Known rows, with every step that occurs
mopiz/rosu/geda/kemiz/duked: [ 1.368  3.885  1.710 -0.565 -1.582 -2.478  4.207  1.013 -3.785  0.210
 -1.129 -0.673 -5.409  0.873  0.297  1.526 -0.165 -1.099  1.812  0.959
  1.443  1.069 -0.494]
duked/kemiz/kimul/rosu: [ 2.013 -4.439  1.578 -3.530 -0.713 -0.586  3.093  1.062  2.244  0.456
  0.897  3.269 -0.007 -1.697 -5.001 -1.249 -2.538  3.360 -0.631 -0.617
  1.616 -0.127  3.504]
kemiz/nisik/rosu: [ 0.177 -0.841  0.042  2.523  0.785 -2.396 -0.547 -3.059 -0.949  2.127
 -0.361 -1.977  2.093 -0.983  2.025  0.189  1.195  2.047 -3.285 -2.637
 -0.066  1.429  2.204]
rosu/geda/kemiz: [-0.983  2.661 -0.531 -2.343  1.509  0.933  2.815 -0.742 -0.278  0.897
  0.376 -1.243 -0.734 -0.312  2.244  2.168 -0.856 -0.775  0.857 -0.653
  0.778  0.399 -0.634]
mopiz/rosu: [ 0.612  2.117  0.627 -0.488  3.545 -0.640  3.050  1.492 -1.402  1.223
 -2.162 -0.009  1.128  1.658  0.463  0.593  0.416  2.336 -1.404 -0.457
  2.213  0.958  1.395]
nisik/kemiz: [ 1.163 -1.157 -1.300 -0.942  1.880  0.573  2.592 -2.492  2.951 -1.858
  2.300 -1.845  2.066 -1.010  1.263  0.025  0.072 -0.172 -1.224 -0.932
 -0.020  4.180  3.226]
rosu/kimul/kemiz: [ 0.913  1.396 -1.668 -0.339  3.114  2.439 -3.207  0.308  1.708 -1.177
 -0.418  1.684  2.893  3.164  2.982 -1.958  1.683 -0.088 -1.502  0.832
 -0.697 -1.621 -0.653]
kimul/rosu/geda/kemiz: [ 1.421  1.839  1.473 -0.383  1.878  1.030  3.048  1.236 -1.351  1.697
  0.439  0.228 -0.619 -0.034 -0.856  1.566 -2.758 -0.499  0.289 -1.184
  0.492 -1.693 -0.576]
kemiz/duked/rosu/kimul: [ 0.915 -1.735  0.452  1.909 -1.746 -0.837 -2.808  3.754 -1.460 -1.440
  0.532 -1.504 -0.159 -0.876 -1.252 -0.107  2.351 -2.637  1.024  1.258
 -0.511 -0.085 -2.182]
nisik/rosu/kimul: [-0.346  2.236 -1.891  0.645  2.270  2.228 -2.768  0.759 -0.910  1.759
  0.309 -2.444  1.000  1.014  2.769 -1.319  1.387  1.148 -3.114  0.927
 -2.346  0.663 -0.238]
kimul/rosu/geda: [ 0.216  0.526  1.556 -0.638  4.820  0.087  1.031  2.000 -1.300  2.280
  0.717 -0.068 -0.308 -0.330 -2.552  1.043 -1.413  0.926 -1.719 -2.211
  1.832 -2.823  0.300]
geda/rosu/kimul: [ 0.271  2.979 -0.546 -0.622  1.821  3.597 -1.285 -0.130 -1.701 -1.099
 -0.376 -0.965  3.525  0.954  0.940  0.353  0.594  1.844 -1.228  5.190
 -2.345  1.514 -0.533]
nisik/rosu/geda/kemiz: [-2.543  3.677 -0.554 -0.376  0.770  0.046  1.886 -0.911 -1.572  2.938
  0.772 -2.304 -2.230 -0.398  2.856  1.977 -1.744 -0.074 -0.818 -1.486
 -0.980  1.232 -0.693]
geda/rosu/kimul/kemiz: [-0.108  2.879 -0.359  0.488  1.742  3.229 -2.649 -0.736 -0.268 -2.203
 -0.649  1.976  3.676  3.351  1.752 -0.570 -0.191  1.355 -1.037  4.295
 -2.100  0.028 -1.070]
kimul/kemiz/duked/rosu/geda: [-2.580 -1.570  1.498  1.879  0.321 -4.360 -1.764  2.413 -0.618 -0.560
  0.684  1.136 -3.604  0.112 -2.172  1.712 -0.256 -2.955  1.629 -2.885
  2.272 -2.489 -2.441]
mopiz/rosu/geda/kemiz/kebo: [ 0.097  3.366  0.908 -2.073 -1.891 -1.542  4.943 -1.468 -0.664  1.055
 -3.499  0.084 -3.945  0.227  0.896  1.044 -1.060 -0.087  3.357  0.918
  2.676 -0.393  0.239]
pasaf/kadep: [-3.060  0.810 -2.998 -2.758  4.274  3.718  1.733  0.509  0.137  1.646
  0.293 -1.858  3.334 -0.847 -1.005 -0.217 -0.033  1.336 -2.781 -5.662
 -1.951  2.789  1.404]
nisik/rosu/kimul/kemiz/kebo: [-0.053  0.732 -1.843  0.685 -0.680  0.742 -3.866 -2.344  1.597  0.790
 -1.761  1.019 -0.224  1.778  1.694 -2.766  0.725 -0.162 -0.816  0.588
 -2.144 -1.214  0.484]
nisik/rosu/kimul/kemiz/duked: [ 1.197  1.332 -0.989  2.260 -0.511 -0.516 -4.306  0.269 -1.431  0.159
  0.554  0.378 -1.594  2.248  0.977 -2.369  1.875 -1.311 -2.495  0.447
 -3.447 -0.111 -0.199]
geda/rosu: [-0.893  1.397  0.079 -1.389  2.192  1.550  1.932 -1.305 -1.497 -0.077
 -0.123 -0.354  3.380 -0.110 -1.203  2.548 -0.843  2.344 -1.627  2.037
 -1.251  3.038  1.763]
pasaf/rosu/kimul: [-1.848  0.617 -0.827  0.847  1.052  6.087 -3.163  2.467 -2.254 -0.587
 -0.221 -1.100  3.725 -0.995 -0.348 -1.099  0.852  0.248 -2.819  2.374
 -2.338  0.533 -2.657]
kebo/kemiz/duked/rosu/kimul: [ 0.561 -3.616  0.417  2.309 -1.865 -0.788 -3.178  2.234  0.888 -3.956
  1.417 -1.189 -2.356  0.397 -1.388 -0.843  2.201 -1.993  2.820  1.693
 -0.703 -1.687 -2.717]
kebo/kemiz: [-0.533 -2.068 -1.016 -1.661  3.167  0.715  1.018 -1.453  2.733 -1.577
  0.918 -0.482  0.668  0.932 -0.313  0.377  0.679  1.653 -0.395 -0.956
  0.196 -0.371  1.754]
kemiz/kimul/rosu: [ 3.586 -2.593  1.584 -1.586 -0.874  0.615  2.491  1.590 -0.089  2.617
  0.430  2.170  2.531 -1.754 -5.591 -1.010 -1.294  2.823 -0.569  0.350
  1.164 -0.799  3.131]

Rows
[-1.040  1.811  0.018 -1.658 -4.100  0.115  2.808 -0.974 -0.865  3.671
  0.782 -0.682 -2.930 -2.100  0.344  0.402 -2.041  1.690  1.215  0.591
  0.250  1.265  0.207] => nisik/rosu/geda/kemiz/kimul
[-0.880 -0.486 -0.351  2.400  1.622  0.708 -3.828  3.178  1.525 -1.455
 -0.588  1.320  2.790  2.398  1.839 -0.854  0.416 -1.377  0.808 -0.217
  0.541 -2.640 -3.299] => duked/rosu/kimul/kemiz
[-3.092  0.727  0.789  0.497 -0.156 -0.653  2.136  1.874 -0.196  0.546
  0.272 -1.365 -0.969 -1.283  1.123  3.337 -1.862 -1.947  2.956 -1.760
  1.833 -0.594 -3.290] => duked/rosu/geda/kemiz
[-2.522 -3.523  1.905  1.198 -0.409 -3.758 -0.735  1.455  0.397 -2.182
  1.712 -1.575 -5.719 -1.097 -3.123  2.060  0.296 -1.632  3.078 -1.467
  2.098 -2.305 -2.240] => kebo/kemiz/duked/rosu/geda
[-0.641  2.372 -1.640  1.797  2.351  1.770 -4.124  0.084  0.341  0.936
 -0.050  0.394  1.293  3.106  3.574 -2.222  0.700  0.529 -2.959  0.047
 -2.328 -0.924 -0.825] => nisik/rosu/kimul/kemiz
[ 4.822 -1.433  1.277 -1.255 -4.286  1.789  4.389  0.614 -0.650  2.076
  0.266  2.299  2.389 -1.474 -4.018 -0.662 -2.555  1.590  1.406  1.244
 -0.268  0.327  2.185] => geda/kemiz/kimul/rosu
[ 2.441  0.578 -0.731  0.040 -0.107  0.454 -3.544  0.502 -0.064 -1.859
  0.466  1.542 -0.045  2.461  0.482 -2.076  2.681 -1.798 -1.165  1.856
 -1.735 -0.820  0.005] => rosu/kimul/kemiz/duked
[-0.648 -3.084  0.912  2.254 -1.096 -3.510 -1.109  1.962 -0.170 -1.074
  0.080  1.819 -0.106  0.269 -2.916  0.975  0.319 -2.643  0.734 -2.726
  0.442 -0.445 -0.539] => kimul/kemiz/duked/rosu
[ 1.337  0.480 -0.290  2.507 -2.222 -1.353  1.723 -4.129 -1.356  1.610
 -0.438 -1.437  1.795 -0.697  3.668  0.516 -0.092  0.425 -1.440 -1.491
 -1.683  2.632  1.637] => geda/kemiz/nisik/rosu
[ 0.046 -1.561 -1.164 -2.175  0.276 -0.674  0.188 -3.190  3.009  0.017
 -1.860  2.630  1.424  0.651 -1.103 -0.574  0.273 -0.458  0.211 -1.428
  0.640 -0.591  3.048] => kimul/kemiz/kebo
[-1.478 -3.300 -1.260 -5.561  0.548 -1.182  2.394 -3.021  4.228 -1.276
 -1.063  1.191 -1.482 -1.803 -1.399  0.388 -0.197  0.732 -0.062 -1.655
  0.978  1.632  3.840] => duked/kemiz/kebo
[ 1.444  3.542  0.019  1.118  3.135  1.054 -1.493  2.117 -0.078 -1.083
 -2.576  2.307  1.166  5.291  3.562 -2.519  1.180  1.115 -0.667  1.509
  1.206 -2.075 -1.032] => mopiz/rosu/kimul/kemiz
[ 2.654 -0.161 -0.673  2.180  1.088  0.089 -3.957 -2.352  1.399 -2.056
 -1.277  1.855  3.751  2.674  4.502 -2.608  2.761  0.062 -1.142  0.715
  0.315 -2.134 -0.336] => rosu/kimul/kemiz/nisik
[-1.252 -0.972  1.339 -0.833 -4.768 -0.662  2.903  1.982  0.481  1.530
  0.218  0.168 -1.342 -2.924 -1.220  1.825 -2.277 -0.041  4.948  0.509
  2.778 -0.673 -2.279] => duked/rosu/geda/kemiz/kimul
[ 0.414  0.881  0.075 -3.577 -3.336  0.856  3.495 -0.709  0.444  1.735
  0.520  0.308 -1.455 -1.987 -0.186  0.665 -1.190  1.064  2.591  1.649
  1.918  0.301  0.493] => rosu/geda/kemiz/kimul
[-1.683  0.570  0.303  2.365  1.986 -3.228 -1.151 -2.909 -1.449  2.712
  0.235 -2.578 -1.372 -1.134  2.619  0.857  0.705  1.557 -2.563 -2.803
  1.520 -0.635  0.442] => kemiz/nisik/rosu/geda
[ 1.037 -4.080  0.887  2.145 -2.604 -3.149  1.586  0.226  0.976 -2.848
  2.595 -1.952 -1.074 -2.772 -2.182  0.970  0.108 -2.818  1.131 -1.440
  0.014  4.132  0.871] => nisik/kemiz/duked/rosu
[-1.342 -0.784 -0.852  0.578 -2.304  4.421 -4.100 -0.612  0.430 -1.406
 -2.190  2.570  2.307 -0.036 -1.264 -2.870  0.189 -1.341 -0.412  2.547
 -2.233 -1.476 -2.044] => pasaf/rosu/kimul/kemiz/kebo
[ 2.086 -0.288  0.130  2.093 -4.611  0.083 -0.775  2.658 -1.867 -1.894
  0.303 -1.059 -0.459 -0.497  0.524  0.391  1.067 -3.819  2.986  2.407
 -2.010  1.027 -2.987] => geda/kemiz/duked/rosu/kimul
[-2.142  2.207 -0.800 -1.515 -2.410 -0.671  2.225 -3.365 -0.167  2.893
 -1.014 -1.633 -3.983 -1.823  1.135  1.336 -1.566 -0.877  1.306 -0.486
 -0.652  0.961  0.685] => nisik/rosu/geda/kemiz/kebo
[-2.215 -1.621  1.717  0.878 -0.051 -3.781 -0.501  3.010 -1.943  0.323
  1.042 -1.844 -3.733 -2.306 -3.018  2.814  0.449 -2.397  1.424 -1.977
  2.286 -0.933 -1.868] => kemiz/duked/rosu/geda
[ 1.637 -3.152  2.248 -1.374 -0.384 -0.085  1.269  0.543  1.761  0.598
  1.629  1.560 -2.888 -0.709 -5.267 -1.123 -1.949  3.223  1.959  0.700
  2.628 -4.399  0.649] => kebo/kemiz/kimul/rosu/geda
[ 0.588  1.604 -0.629 -0.822 -1.379  2.288 -2.388 -3.251  0.986 -2.153
 -2.485  2.694  2.138  1.816  0.321 -1.155 -0.063  0.351  1.007  5.049
 -2.049 -0.334  0.261] => geda/rosu/kimul/kemiz/kebo
[-1.662 -2.423 -0.133  0.372  1.267 -3.380  0.320 -3.789  1.387 -0.051
  0.215 -0.419 -0.732 -1.127  2.504  0.027 -0.221  2.133 -3.293 -3.787
  0.308  2.228  2.803] => duked/kemiz/nisik/rosu
[ 2.247 -2.617  0.054  2.919 -2.997 -1.076 -1.367  1.268  1.114 -4.321
  2.414 -2.546 -0.961 -1.633 -0.097 -1.060  1.523 -3.627  1.707  1.587
 -1.371  2.631 -1.294] => nisik/kemiz/duked/rosu/kimul
